Known rows, with every way that one mark hangs from another
z_466[z_765[z_396[z_988] z_648]]: [ 25.2  -4.9 -20.7   2.5  36.0   6.8  -6.8  31.1  29.4  49.2 -16.8 -11.9
   4.5  34.1 -27.1 -19.0  12.4  43.1]
z_765[z_396]: [  9.3 -12.7 -24.1   3.7   7.1   6.7   2.7   6.7  -2.6  24.0  -1.9   0.7
  -0.6  -6.1 -14.8   0.9  10.6   5.2]
z_411[z_765[z_396[z_988]]]: [  2.4 -32.8   1.4  -0.8   0.8  -4.3  -4.8  29.0 -19.9  31.0 -12.3  -2.7
   3.3   0.1 -10.7 -43.1  30.8  24.9]
z_765[z_396 z_514[z_455]]: [ 32.2 -34.1 -31.9  10.4  24.1  -6.9 -16.7  17.8   0.7  -5.2 -58.0  -9.7
  22.7  12.2 -13.1  -5.5  26.8   0.7]
z_411[z_765[z_396[z_988] z_514[z_455] z_648]]: [ 19.3 -53.4 -21.5   1.7  42.2 -21.0 -36.7  34.2 -15.5  10.9 -61.3 -35.6
  21.8  34.1 -27.2 -56.7  46.7  29.3]
z_765[z_411 z_514[z_455] z_648]: [  4.7 -18.0 -14.3   7.2  56.9 -20.6 -38.7  12.4  -6.8 -40.4 -63.0 -36.5
  21.5  48.8 -19.4 -11.5  13.5  13.5]
z_938[z_411[z_765]]: [-33.2 -35.8  12.7  -4.2 -15.7 -16.7 -22.4  14.9 -17.2 -30.3   6.7  -4.4
 -17.2  -8.3  -2.6 -34.5  36.9  14.3]
z_411[z_765[z_514[z_455] z_648]]: [ -2.1 -39.9 -15.2  -0.7  36.5 -18.3 -41.0  11.7  -1.4 -24.3 -47.0 -45.9
  14.3  32.3 -15.6 -39.7  34.2  17.3]
z_938[z_411[z_765[z_396 z_514 z_648]]]: [-18.0 -68.1 -19.6  -2.2  35.0 -16.5 -32.5  18.9 -16.8 -19.2  -8.8 -30.7
  -4.9   5.4 -41.6 -49.9  56.4  21.3]
z_938[z_411]: [-12.5 -17.9   2.9  -0.9  -9.8 -14.0 -13.5   9.6 -10.8 -24.9   3.6   4.8
 -14.9  -5.1  -5.0  -9.4  17.5   2.3]
z_455[z_514]: [ -3.0   7.4   7.1  -3.9   3.2  -1.3  -3.6  16.5 -17.1 -12.4 -17.9 -13.2
 -13.2   7.6  23.8   1.4  10.0  13.8]
z_411[z_765[z_514]]: [-13.7 -40.6  15.1  -2.2  13.7  -6.1 -12.0  10.2 -10.9 -29.6 -17.6 -13.8
  15.3   1.3  -5.2 -32.4  30.8   1.7]
z_765[z_396 z_411 z_648]: [ -6.0  -7.7 -29.2   6.0  46.4   1.4 -15.4   5.4 -10.1  12.4  -7.7 -26.3
  -1.9  22.3 -33.9  -6.1   7.0  26.2]
z_514[z_455]: [ 13.6  -1.0 -15.1   4.5  -0.8  -9.5 -18.0   8.8   3.1  -6.8 -35.3  -8.2
   6.8  16.1   8.9  -0.1   5.8   4.0]
z_466[z_765[z_396 z_411 z_648]]: [ -3.2   0.0 -27.7   5.5  53.1  13.6 -16.3  22.2  30.3  15.8 -15.7 -24.8
  -0.9  39.3 -30.0   0.8   8.5  46.8]
z_396[z_765 z_988[z_648]]: [  1.4   6.3  23.9  21.8  19.4   6.0  -5.2  21.9   1.5  46.1  -9.2  36.8
 -20.2  10.3   9.8   3.7   6.4  -2.3]
z_396[z_765[z_411 z_514[z_455] z_648] z_988]: [  8.1 -21.2 -13.9   9.3  81.8 -25.6 -35.2  24.8   5.1 -16.1 -88.1 -13.9
  10.3  53.6 -14.5  -4.7  12.5  21.0]
z_396[z_765[z_411]]: [-22.9   0.9  -6.1   5.6  39.8   1.4  -5.0   4.9  11.6  -9.1 -23.5  11.1
 -15.4  10.6   3.5  25.6  -2.7  10.0]
z_988[z_396 z_648]: [ 17.7  33.1  25.8  23.4   6.6  23.7  -2.5 -17.6 -19.3  30.8   7.6  13.4
  -5.2  -4.2   0.3 -22.3 -11.7  -7.4]

Rows
[ -4.5 -63.3  34.7  24.5   3.8 -12.1 -28.8  50.5 -41.9   7.1 -16.0  16.5
  -1.5   1.7 -18.9 -58.8  66.4   5.9] | z_938[z_411[z_765[z_396[z_988[z_648]] z_514]]]
[ 27.8  11.0  -0.1  30.7  47.7  14.4 -20.4  -4.8   7.6  12.5 -60.0  16.1
  -0.1  12.5   4.9  -4.1   4.5 -10.9] | z_988[z_396[z_765[z_514[z_455]]] z_648]
[ -4.6  24.9  -2.9   6.8  51.2  15.0   0.1 -18.4   2.1  -0.7 -32.5   8.3
 -11.2   2.9   0.0   7.0 -20.1  14.3] | z_988[z_396[z_765[z_411]]]
[ 21.2 -46.0  16.2  27.2  13.0  -7.9 -33.9  49.3 -29.4  22.7 -53.9   3.1
  18.3  24.7  -6.3 -49.7  55.5   8.0] | z_411[z_765[z_396[z_988[z_648]] z_514[z_455]]]
[  7.3 -46.8  31.5  22.8  16.5   1.7 -16.0  40.0 -34.3  29.8 -19.8  11.8
  13.7   7.9 -13.7 -49.9  49.0   3.8] | z_411[z_765[z_396[z_988[z_648]] z_514]]
[ 21.2 -24.0 -20.9  17.8  45.4   0.6 -24.6  42.2  28.2 -24.0 -80.2 -10.3
  30.3  41.3  -9.7   3.1  30.2  28.8] | z_466[z_765[z_396 z_411 z_514[z_455]]]
[-26.3 -56.7  18.2  -3.4   4.1 -20.8 -23.9  19.0 -19.4 -50.4 -15.4  -6.2
   0.9  -5.0 -10.0 -40.5  47.8   4.2] | z_938[z_411[z_765[z_514]]]
[ -9.3 -18.2   0.3   4.1  58.8 -11.4 -20.2   3.7 -11.6 -32.9 -28.0 -28.8
  16.3  31.1 -28.0 -10.8   7.0   8.6] | z_765[z_411 z_514 z_648]
[ -6.3 -20.8   1.3   4.2  82.5 -15.3 -19.5  17.5   1.3 -10.4 -52.7  -6.7
   5.8  38.4 -22.4  -4.8   6.5  16.5] | z_396[z_765[z_411 z_514 z_648] z_988]
[ -3.6 -10.9  17.6   8.3  41.9   2.3 -10.5  27.1  23.9 -39.9 -43.6  -0.7
  24.4  30.8  -4.5   2.5  13.5  17.7] | z_466[z_765[z_411 z_514]]
[-18.7 -17.6 -15.0   4.4  84.0  -4.3 -19.5   1.6  12.4 -23.0 -38.0 -15.4
  -2.5  30.7 -22.4  11.4   4.4  11.2] | z_396[z_765[z_411 z_514 z_648]]
[ -4.2 -67.2 -34.3   3.0  32.6 -25.4 -50.7  27.7 -11.8 -26.2 -44.4 -39.5
  -0.8  21.7 -33.1 -49.2  61.3  25.5] | z_938[z_411[z_765[z_396 z_514[z_455] z_648]]]
[  1.6  -1.6 -13.3  -2.7  49.3  -7.8  -8.5   6.9  16.5  34.3 -17.3  -2.0
 -18.6  22.5 -13.7  -3.1  -4.5  19.5] | z_396[z_765[z_648] z_988]
[  3.9 -33.4  -7.9  10.3  40.8  -2.1  -7.1  17.1 -17.1 -21.2 -36.5  -4.1
  21.3   8.7 -23.2  -3.1  20.0   3.9] | z_765[z_396 z_411 z_514]
[  5.6 -21.6 -19.8   8.0  71.9   7.9 -19.6  26.0  27.9  -8.0 -38.8 -26.5
  18.5  41.1 -38.4  -5.2  22.6  35.0] | z_466[z_765[z_396 z_411 z_514 z_648]]
[-13.5 -41.0  28.4  19.2 -15.2  -7.6 -26.2  46.2 -41.2  28.1   5.7  19.0
 -21.9  -1.2 -11.4 -53.7  56.7  17.8] | z_938[z_411[z_765[z_396[z_988[z_648]]]]]
[  8.4 -53.0  -7.6  -1.6  44.0 -11.1 -20.5  25.6 -18.7  17.5 -27.2 -29.1
  17.2  18.6 -37.3 -56.8  39.7  24.1] | z_411[z_765[z_396[z_988] z_514 z_648]]
[ 23.3   1.9  16.2  27.5   8.7  20.2  -4.3  45.6  16.4  61.9 -10.3  26.5
   0.6  23.1  -5.8 -12.4  21.8  22.2] | z_466[z_765[z_396[z_988[z_648]]]]
[  8.5 -51.1 -38.9   2.6  43.4 -11.2 -37.9  19.0  -2.5  -1.9 -46.0 -46.0
  13.8  26.6 -29.0 -40.0  44.0  22.6] | z_411[z_765[z_396 z_514[z_455] z_648]]
[ -4.0 -19.0 -29.6   8.1  83.6 -16.0 -35.4  10.2  16.6 -29.3 -72.1 -23.1
   3.6  46.7 -14.1  10.7  11.6  16.3] | z_396[z_765[z_411 z_514[z_455] z_648]]
[-23.2 -47.4 -11.2  -0.3  -9.2  -9.5 -19.0  22.6 -16.6  -7.0   5.4  -5.4
 -18.7 -13.6 -15.9 -34.7  47.1  21.3] | z_938[z_411[z_765[z_396]]]
[ 21.4 -16.2  14.1  29.4  36.9  -8.0 -25.6  34.0   3.8  16.8 -67.1  27.6
   4.0  29.5  10.3  -2.3  24.1  -7.2] | z_396[z_765[z_514[z_455]] z_988[z_648]]
